Each row comes from the steps of one path. Every step used is in the known rows, and no mark comes twice. Write the path behind each row, first mark first.
Known rows
fisosof rabem nizum: [ 49 -16  -9   4 -16  16  31 -32  43 -23  16   2  -7  31   7   4 -55 -11
  26 -23   5 -25  14  27  -7 -26  -7 -11 -11  14   6  13   3   1 -14 -48
   2  20  -6]
kamok mipav sozuf rabem: [ -2 -35  -3   0 -24 -28  68 -11   5 -21 -14  17  64   0 -46 -17 -37  -4
 -10   6 -55 -28  -3  49   2   0  10  65  -7 -30   1  21 -18   1 -24 -50
   3  38  -6]
fisosof rabem fizi mipav: [ 24 -14  18 -10 -23  21 -26 -23  17  -4   1 -33 -18 -14  22  70 -15 -26
 -17 -33 -19  33  20  43  23 -45  12 -63 -23  21 -27 -53  -8 -20  -3 -22
  17  21 -16]
nizum rabem fizi: [ 15 -14  -2  18 -13   7   4 -12   5  -9 -14 -25 -12  -4  48  19  14 -20
  -9 -16 -35  30   2  56  21  11  40 -15 -22 -53  -7 -25 -41 -22 -13  -6
  27  -8 -22]
lekonu rabem: [  0 -34 -31  13 -56   0  -6  -1   2   1 -11 -16  10 -29  16  -9  49 -25
   0  24 -12  -5   2  33  13   6 -11  46   8 -19 -26  22 -39 -23  -8 -82
 -21   6  26]
fizi rabem kamok mipav zudo: [-13 -23 -24 -29 -98   5  20   6  -2  -9 -22  28 -14  32 -86  55 -13 -41
  -8   8   7  -5  -2  71 -36  -1   2  30  21  26 -26  -1 -33  25  -5 -44
   7  -2 -22]
zudo rabem nizum mipav sozuf: [ 31   0  29  20 -34   4  91  15   4 -29  -4   9  44   6 -39  -7 -29   7
 -38  -7 -23 -20  29  37 -27 -12  17  12 -45 -40  -4  26 -58  24 -41  15
  12  40  -7]
fizi mipav zudo rabem: [ 40  -4  33 -36 -51 -39  15  41  -2 -13 -26 -26 -16  -9   6  34 -18 -28
 -65 -21 -16  24  13  44 -64 -44  -9  55  -7  17 -25  -6 -25  23   4 -63
  35  -4 -12]
fizi rabem kamok mipav: [ -28  -31   -1    3  -77   25   14  -12   -7  -22   -5   57  -11   22
 -107   47   -8  -25  -16   15   -1  -25  -14   63    2  -18    2  -53
  -10   18  -26  -28  -15  -12  -11  -43    3    6  -19]
zudo rabem sozuf mipav: [ 22  -1  33  12 -35 -25  39  25 -30   4  -9  13  -7  15 -15  22 -54  -5
 -26  -2 -26 -33  20  66  -5 -43  21 -22  -4  -3   2 -35 -23   2 -11 -20
   4 -10 -35]
kamok mipav sozuf rabem nizum: [ 22 -19   1  15 -28   2  70 -23  35 -16   4   6  42  15 -22 -28 -62 -15
   1  -1 -33 -45   3  69 -19 -17  -3  13   1  -7   0  25  13  19 -40 -16
   0  45 -10]
nizum mipav sozuf rabem fisosof: [  2 -17   1   2 -26  -8  65  -6   3  30 -25 -10  43 -25 -24 -11 -49  12
 -58  20 -71 -26   1  43  -3  -9  26  16   9 -14  13 -14 -44   8 -43  40
  21  12  32]
fisosof rabem sozuf: [ 29 -22 -10  23 -27  21  10  -3  28   7  -3  11 -13  34 -19  29 -40  -2
   2 -16 -38  30   2  43  18 -23   7  -6 -12  13   6 -18 -15 -25   1 -38
   2  -8 -15]
lekonu rabem kamok mipav zudo: [ -15  -28  -21  -24 -102    1   17   10    0   -4  -29   18  -11   14
  -77   47    2  -48   -6   18    8    9   -6   65  -30   17   -3   30
   29   23  -38    7  -38   28    2  -47   -6   -3  -13]
sozuf mipav zudo rabem fizi: [ 34   8  24 -14 -43 -23  15  28 -21 -28 -35 -27 -32  13  15  38   8 -24
 -23 -41 -18   5  32  56 -18  -4  46   5 -29 -16 -19 -21 -28  -1  -5  16
  53 -17 -39]
fizi rabem nizum mipav kamok: [ 41   1 -16   5 -15   2  62  -3  33  20  -4  13  -3  14 -50  12 -27   0
 -20 -11 -14 -37  28  24 -24 -22   1  26  -4 -20 -21   7 -62  20 -56 -14
 -10  47  23]
nizum rabem: [ 14 -30  -9  11  -5 -15  22 -10  11   5   1  -6  12 -15  44  -6 -17 -12
 -21  19 -32  22 -22  41   0  -7   1  40   4 -55   7  -2 -57  -3 -10 -93
  -4  -2   0]
nizum mipav kamok: [ 36  -2 -12  -4  -9 -10  60   4  23  24  -8  15  -3  -2 -53  18 -19   2
 -28  -8 -18 -12  26  -2 -13  -1   1  34  -5 -27 -22   1 -77  16 -40 -12
 -21  41  29]
sozuf mipav zudo: [ 12  -4 -19 -39 -65 -29  39  10 -20   6 -13   1  -4  21 -18  37 -40 -33
   7   0   7 -28  26  54 -29  -6  14  58  31   8   0   2 -45  35  -6 -38
  -6   1 -22]
fizi rabem sozuf mipav fisosof: [ -2  -5   1  12 -39  14  43   2  -4  -6  -9  26  19  56 -26  33 -16 -23
 -16  -6 -17 -52  19  81   1 -14  16  13  -3 -17 -16  18 -19   2 -40 -17
 -10  13 -41]
kamok rabem: [ 25   6 -23   9 -44  -2  37  -7 -19  -2  18 -24 -18   0 -78   5 -34 -25
 -17  -2 -39 -20  26  52  10 -31  -7  62  24 -26 -17  -8  -7 -28   7 -54
   8  19 -21]
lekonu rabem zudo: [-20  -9 -54   7 -40  13  32  18 -15  21 -15  -5   1  -3   9 -11  34 -22
   8  41 -25 -33  10   0  -6  -5 -20   1   8  -9  -5  17 -15 -16  -3 -34
  -3  12  16]
fizi mipav lekonu rabem zudo: [-36 -12 -58  11 -33  24  11  15 -20  24 -26 -20   3 -13  22   8  13 -31
  -3  39 -30 -19  24  11  -6 -10 -30   5  -4  20  -4  30   1 -11 -10 -42
   4  25  13]
sozuf mipav: [ 10  -4   6 -12 -28 -23  41  -6 -33  -3   9  17   4   6 -10  21 -47 -11
   6   4   0 -59  26  34  11 -23  16 -11   3  -9   9 -23 -35   2 -11 -33
 -15   9 -19]
kamok mipav fisosof rabem: [  8 -30  -5 -22 -27  -4  26 -22  23 -44  -3  35   6  42 -37  42 -10 -12
  12 -20  15  -8   7   5  21   2   3  29 -28   1 -16  18 -27  -6  -1 -94
  -5  11 -16]
kamok rabem sozuf mipav: [ 14   5   7  23 -46 -10  46   4 -35  16   7   3 -10  18 -57  25 -66 -15
  -8   6 -35 -44  29  83  19 -42  18 -10  24 -11  -3 -38 -17  -7  -9 -19
  -8   3 -43]
sozuf rabem: [ 23 -26 -21   4   3 -22  45 -23  23  -8  -5  -6  30  10  -4 -11 -48  -1
  -1  -3 -69 -27  -6  33   2 -12   5  50  16 -26  11   0 -18 -17 -10 -70
   2   7   8]
fizi mipav fisosof rabem zudo: [ -2  -5 -33 -16  -9  19  44   1   4  -1  -7   7   1  42  -5  31 -13 -16
   9   5 -17 -25  18 -17  -3 -21 -15 -17 -16  10  -1  15  -4  -9   1 -41
   9  23 -10]
fizi mipav: [ 14 -10  13 -13 -33  16 -10 -15  16  15  15 -18   0 -32  10  45 -30 -28
 -39  -6 -21  16   8  42  -6 -55 -21 -37   3  27 -22 -41  -6  -4 -11 -36
 -13  31   3]
fizi mipav sozuf rabem lekonu: [ 23 -10  27  11 -13  12  19 -24  44  -7   3 -22  39   0  -3 -24 -66 -26
   9 -13 -28 -44  29  27 -10 -20   0  14  -9  -5  10 -29 -20 -30 -21   3
   2  51   2]
fisosof rabem nizum mipav: [ 40   9   4  29 -15  16  74 -31  43 -28  13   7  -6  30 -29  26 -58  21
  -7 -11 -17 -26  15  15  -3 -35  10 -55  -2 -23  -1 -36 -71  15 -24 -36
  -4  -8  10]
zudo rabem kamok mipav: [-10 -25  31  -1 -67   3  27  11  -9 -32 -14  48 -19   6 -99  42 -16 -24
 -41   9  -4  -3 -16  45 -14  -9  -3 -55 -21  17 -36 -27 -13   0   4 -34
   8  -3 -20]
fizi mipav lekonu: [-12 -18 -22   2 -16  30 -20 -13  -3   5  -9 -23   2 -19  24  46 -62 -33
 -33 -10 -23  21  37  43  -4 -22 -24  22 -30  52   5  21   9  -2 -22 -47
   7  36  -3]
fizi rabem sozuf: [  7 -13 -23  34 -52  35   3   5  17  19  -4  14  -9  33 -23  20 -17  -8
 -19  -7 -50  -5   2  88  -3 -48   8   5  -2   6   6 -23  -8 -29 -29 -22
  14  -4 -18]
sozuf rabem nizum: [ 40 -12 -12  18  -9   6  54 -31  47  -8   9 -10  18  20   8 -24 -69 -13
   6  -8 -41 -44   0  60 -20 -27  -8   2  18  -6   7  10  12   7 -32 -29
   1  21   0]
fisosof rabem: [ 35 -30 -18 -17  -8  -8  12 -22  17 -29   6  10  -5  26  -4  29 -28   2
  25 -23   1   2  15 -12  23 -13   7  30 -26   2  10   3 -32 -25  14 -96
   5   4   0]
lekonu rabem kamok mipav: [-31 -40   1  11 -83  19  11  -6  -4 -18 -13  42  -7  -6 -94  36  14 -34
 -14  31   1  -4 -20  53  10   8  -6 -52  -1  12 -44 -18 -22  -7   0 -47
 -18   3  -6]

Which path is each row?
[  2  -7 -45 -14  -6   8  46   4  -4   0  -4  13 -10  34  -5  15 -19  -4
  26   8 -17 -28  18 -33   0 -17  -8  -9 -17   6  20   4 -11 -18  11 -44
  14  12  -2]	fisosof rabem zudo
[ -8  -9 -41   2  -3  -2  83  10 -11  10 -17   5  41  22 -15 -23 -28  -5
   6  22 -64 -48  11   4 -15  -6  -2  25  -5 -22  21  29  -4  -8 -15  -8
  16  36  -3]	mipav sozuf rabem zudo
[ 30 -15  -7 -26 -14 -33  44  11 -13  30  -7  19   1  -4 -34  13 -30 -17
  -1  -5   4 -42  35  16  -5  -2   5  53  -4  -7 -14  17 -41  14 -34 -19
 -25  56   4]	sozuf mipav kamok
[ 24 -50  10  30 -13  30  40 -12   7 -11 -18   4  37  28 -75  28 -53 -18
 -10   6 -68  -1  -8  62   0   1  18 -26 -18  -7 -20  25 -15 -20  -6 -16
  12  35 -19]	fizi mipav sozuf rabem kamok
[  7  -3  13  -2 -33  35   7 -11  23 -10  -6 -14   9  15   6  53  10 -42
 -38 -28 -20   7  16  62   1  -8   4 -25 -17  -4 -46   4  -5  -1 -32  10
  -2  30 -26]	rabem fizi mipav fisosof
[-15 -13 -28   2 -12   2  15  -7 -37  -9 -15   2   5   7  11  27 -72 -20
   0  -3  -9 -32  50  40   8   0   2  40 -29  27  27  34 -10   3 -24 -44
   6  19 -19]	sozuf mipav lekonu
[ 35   5  25   3 -25  -5   7  20  -8 -32 -25 -23 -32   2  22  23  20 -16
 -33 -44 -29  15  24  39  -5  -5  37 -17 -47 -22 -16 -24 -16 -26  -6  21
  51 -11 -25]	zudo rabem fizi
[-21  -8   1 -14 -57  12  41  -8  15 -26  -3  42  14  24 -50  27  10 -34
 -30  -4   6 -21  -1  44  -5  12 -10  11  -7  -7 -36  18 -14  13 -31 -26
 -23  19 -18]	kamok mipav fisosof
[ 26 -12  -6   0 -14  20   5 -18  14 -38 -17 -10 -16  41  11  46  17 -17
  18 -51 -13  11  27  27  36  19  43 -11 -45 -21 -16   1 -22 -30  -6  -3
  30   2 -30]	mipav fisosof rabem fizi
[ 17 -11  16   1 -18  14  -9 -24  19   6  -5 -41   0 -22  22  50 -24 -28
 -29 -24 -53  19  10  66  14 -45  11 -53  -1   8 -27 -55  -1 -16 -14  -9
  16  22 -11]	sozuf rabem fizi mipav
[ 33  -7  12  -3 -14  18  -9 -30  45 -24  14  -4 -11  21   4   1 -50 -19
  40 -28  21 -33  36 -17   7 -13  -1  -3 -22  12  19 -40 -32 -44   5 -29
   0  20   2]	fisosof rabem lekonu
[ 21 -48   1  35 -14  30  18 -10   6  -3 -12  10  -1  24 -36  28 -31 -21
 -13  21 -41  24 -25  54   2  11  13 -37 -11 -29 -13   9 -44 -19   3 -47
   7  -1 -18]	nizum rabem kamok
[ 24 -27  -2 -18  -7 -12  35 -20   6 -40  -1  19  12  54 -14  41 -27  -7
  25 -23  11 -30  23   8  25  -4  17  32 -26 -10  -3  26 -36 -10  -2 -90
  -4  10 -23]	sozuf mipav fisosof rabem
[ 38  -1 -15  -6 -37 -10  27   1  -9  31  10 -33 -16 -20 -90  21 -38 -36
 -33  -7 -36  -8  36  54   0 -43 -20  77  25 -10 -45  -1  -7 -13  -9 -50
  -2  61  -9]	fizi mipav kamok rabem
[ 54   2  24   8 -28  -3  40   8  26 -22   3  -7 -13   8  16 -15 -42 -16
 -31 -20 -10 -26  13  47 -48 -39 -13  -5 -17   7  -6   9  10  13 -24 -19
  21  13  -9]	zudo rabem nizum
[-20 -19   7  -1 -57  32  39  -6  13 -29 -10  47  10  41 -82  42   3 -37
 -27   1  -1 -18  -7  54  -4  24  -3 -23 -13  -3 -45  23 -13   7 -23 -13
 -18  18 -27]	rabem kamok mipav fisosof
[ 21  20   2  28 -32  30  81 -17  33 -25   6   4  12  47 -56  21 -27 -13
 -34 -10 -26 -39  19  54 -12  -9   2  -5   8 -42 -34  16 -44  17 -42 -10
 -10  13 -17]	kamok rabem nizum mipav fisosof
[ -7 -43  16  -4 -59  14  48   5 -15 -33 -10  46  41  11 -95  21 -12 -18
  -7   5   1  -4  10  38   6  18  14   7 -52  -4 -17  34 -24   1 -14 -12
   2  52 -25]	fisosof rabem kamok mipav sozuf
[  5   3 -13  -4 -56   4  28  -1 -21  42  -3 -27 -14 -33 -53   3 -40 -15
 -60  18 -46 -20  13  54   3 -28   5  22  31   6  -3 -32 -11 -11 -18  32
  22   6  13]	kamok rabem fisosof
[ 25  11  43 -17 -56 -11   6  17  27 -25 -11  -8 -21   4 -13  -3 -37 -37
 -18 -22  20 -29  30  17 -53 -20  -8  19 -10  17  -6 -45 -30  -6  -1  -7
  20   6  -8]	kamok mipav zudo rabem lekonu
[  8   7 -12  32  -6  21  42  -5   9 -25 -18 -10  -4  14   1  22 -75  -2
 -38 -12 -28 -10  41  34 -22 -14  -5  10 -36  13  13  23 -32  18 -36 -33
  25   5   1]	zudo rabem nizum mipav lekonu
[ 39  13  37 -12 -42  -5   3  18  29 -20  -9 -21 -19   8   6  -9 -40 -35
 -13 -26  11 -28  36  12 -54 -20  -5  30 -13  11   2 -33 -33 -13   0  -2
  23   6  -6]	mipav zudo rabem lekonu
[ -8 -21 -26  60 -50  35   3  10  15  22 -27 -11   0   1  -8  16  -8 -15
 -25  15 -54  27   9  75  12  -5  -3   8   1   3 -11   6 -31 -12 -23 -32
  -7 -11   5]	nizum mipav lekonu rabem sozuf
[ 44   3  -9   4 -10  -1  69  -3  36  23  -3  11  -4   4 -48  11 -35  -1
 -23 -11 -13 -24  26  12 -24  -9  -3  15  -2 -19 -23   7 -62  26 -51   2
 -20  47  26]	rabem nizum mipav kamok
[ 19 -11 -15 -24 -64 -22  36  12  -9  10 -18   2  -9  39 -25  48 -50 -26
  13  -5  -3 -11  23  66 -20 -13  20  49  29  17   1  -4 -43  30  -2 -42
  -1  -8 -31]	fisosof rabem sozuf mipav zudo
[ 24  13 -13  18 -39  17  13  -9 -17 -13  -3 -38 -34   5 -37  26   2 -29
  -6 -32 -41   1  35  64  29  -6  34   0  -8 -35 -22 -29  -6 -41  -1  21
  35   8 -36]	kamok rabem fizi
[-12 -26 -19  -2 -64   5  -1   4  -6  46 -25 -22   4 -53  12  -6  19 -15
 -49  36 -26 -10  -4  41   5  -2   4  10  21  11 -10 -11 -33  -6 -28  14
   2  -3  47]	lekonu rabem fisosof
[ 17  -4  26 -21 -42 -18  21  28 -13  25 -25 -12 -13 -37   6   1 -23  -2
 -87   5 -33  -5   3  30 -31 -27  10   4  -9  19   2 -28 -20   3 -23  31
  40 -12  25]	zudo rabem fisosof
[ 40 -28  20   5 -43  11  24  29  -5 -23 -32   4 -22  38 -65  42 -27 -26
 -33  -7 -28  16   0  47 -42   1  13 -10 -22   9 -28  20 -28  -4  14 -23
  36 -10 -26]	mipav zudo rabem kamok
[ 38 -18  -4  19 -14   5  67 -23  37 -13   4  -7  43  17  -3 -32 -65 -12
   6  -8 -41 -44   7  66 -21 -16   0  24  -1 -15   7  37  11  13 -40 -12
   4  45  -9]	mipav sozuf rabem nizum
[ 18 -35   4   3  -6 -18  50 -13  13  -6  -9 -15  68  -8 -13  -7 -47  -9
 -18  -2 -69 -14   5  54  -1 -22   7  56  -6 -23  -1  20 -14  -5 -23 -48
   6  49  -2]	fizi mipav sozuf rabem
[  2  -4  21 -38 -73 -29  25  35 -15  24 -36  -6 -17 -33 -19  16 -22 -14
 -87   9 -19   0   1  45 -47 -21   7  22   9  32  -8 -28 -24  29 -22  24
  38 -18  18]	kamok mipav zudo rabem fisosof
[ 20 -34 -11   5  -3 -22  65 -10   9 -14 -12  -1  67   7 -19 -26 -40   0
  -3  -2 -67 -26   5  42   0   2  15  81 -11 -39  12  37 -22 -10 -23 -45
   8  40  -2]	mipav sozuf rabem
[ 14 -23  -3  43 -26  15  16   6  24  31  -7   0   0   6  14   7 -32 -12
 -30  13 -60  43 -23  79   1 -18   3   1   8 -28   4 -23 -32  -9 -16 -36
  -4 -12 -14]	nizum rabem sozuf
[ 27 -29   1 -19 -11   7  10 -23  30 -30   1   3   9  34  -5  53 -20 -16
   2 -28   0   7  13  11  18 -20  -2  20 -26   9 -20  17 -22 -12  -1 -92
  -3  21 -13]	fizi mipav fisosof rabem
[ 40 -29  29  18 -26  18  22  21  -6 -27 -21  11 -20  29 -61  34 -26 -16
 -36  -6 -33   8  -3  37 -25  -5  10 -39 -36   2 -23  10 -21 -24  11 -21
  31  -6 -20]	zudo rabem kamok
[  6  14 -53  -3 -23   3  66  21 -27  34  -3  -8 -17  14 -69  -4 -21 -23
  -5  19 -41 -43  34   5 -14 -21 -21  41  17 -14  -9  14   2 -14  -5  -7
  10  44  -7]	mipav kamok rabem zudo
[ 39  12  46   2 -25   1   2   9  29 -24   2 -14 -17   0  11 -18 -38 -25
 -16 -26   6 -35  33   1 -37 -25  -7   2 -28   3   5 -42 -24 -32  -2   0
  19  11  -1]	zudo rabem lekonu
[ 51   5  -8  12 -36  14  42 -15  25  19  19 -30 -14  -1 -53  -1 -62 -37
 -16 -11 -19 -32  30  74 -21 -47 -25  21  24   7 -32  10  21  11 -32 -14
  -3  61 -14]	fizi mipav kamok rabem nizum
[ -3 -23  -3  -5 -29  -4  18  -3   1  48 -16 -15   6 -42  32  -3 -27  -7
 -62  33 -40   9 -19  47  -4 -11  11   6  16 -15  13 -28 -45   7 -31   5
  15  -8  28]	nizum rabem fisosof
[ -9 -13 -23 -12 -56  14   4  -3  -9  37 -13  -2  -2 -15  -6  10 -12  -4
 -52  14 -29 -38   7  55  -7 -39  15  10   5  19  15 -29 -22 -15 -43  20
  33   1  27]	fizi rabem fisosof
[ 48   7 -10  13 -35   0  60 -11   8  12  16 -17 -12  12 -61 -10 -68 -30
   0  -7 -12 -58  36  71 -15 -37 -11  30  24  -6 -21  15  10  12 -31 -13
  -4  54 -20]	sozuf mipav kamok rabem nizum
[-18 -24  11 -15 -66  -1  51  10 -17 -21  -1  41  46 -15 -63   0   0 -20
 -21   6   3 -11  15  40  -3  10   4  35 -40 -12 -11  27 -22  11 -29  -2
  -8  55 -15]	kamok mipav sozuf
[ 42   9  25 -19 -46 -42  52  43  -1 -28 -29 -12 -17  11 -17  26 -18  -6
 -61 -18 -21   8  15  27 -62 -29   7  55  -9 -15 -16  -8 -65  28  -1 -57
  35 -27  -5]	nizum mipav zudo rabem
[ 35  -4  25  28 -37   2  20  36  13   7 -17   2 -20  13 -11  12 -28  -7
 -54 -15 -53  28   0  63 -25 -34   0  -1 -17   5  -6 -21  -6 -11  -7 -10
  20 -17 -19]	zudo rabem sozuf
[ 30 -14  -8  -1 -15  13  -3 -20   9 -32 -12 -14 -24  23  16  42   7 -10
  24 -46 -13  17  26  19  38   7  42 -22 -42 -14  -3 -22 -24 -37   3  -8
  32  -3 -22]	fisosof rabem fizi
[ 19  -7  19  18 -12  14  -1 -21  41  -2  10 -16   2  -5  36 -24 -44 -28
   8   1  -2 -19  11  19 -10 -10  -4   3  -2 -29  16 -43 -50 -27 -11 -26
  -5  15   3]	nizum rabem lekonu
[ 15  -5  11  14 -34   9  82   6  -4 -20  -1  16  51   1 -48   4 -15   8
 -29   0 -26 -12  28  23  -5   2  21  22 -40 -46   0  19 -74  10 -34   9
  -2  39   1]	nizum mipav sozuf
[ 38 -26  27   3 -43   1  31  30 -20 -23 -31   8 -20  40 -69  47 -37 -26
 -28  -4 -23  -2   5  53 -38  -4  20 -17 -19   8 -25  14 -31   1  13 -23
  33 -10 -34]	sozuf mipav zudo rabem kamok
[-23 -30 -26  47 -66  31 -11  11   7  21 -28   1  -2  -7 -15  15  -1 -28
 -22  20 -40  28   2  84  13  -1 -11  16  -1  21 -16   8  -6 -12 -21 -38
  -9  -3  -3]	kamok mipav lekonu rabem sozuf
[ 27  -6 -23  13 -41  29  24 -22  30 -10  16   4  -2  31   3  -7 -31 -18
   4 -12  -6 -59  15  72 -25 -51  -6   0  -1   9   7   8   8  -4 -43 -31
  14  23  -9]	fizi rabem nizum
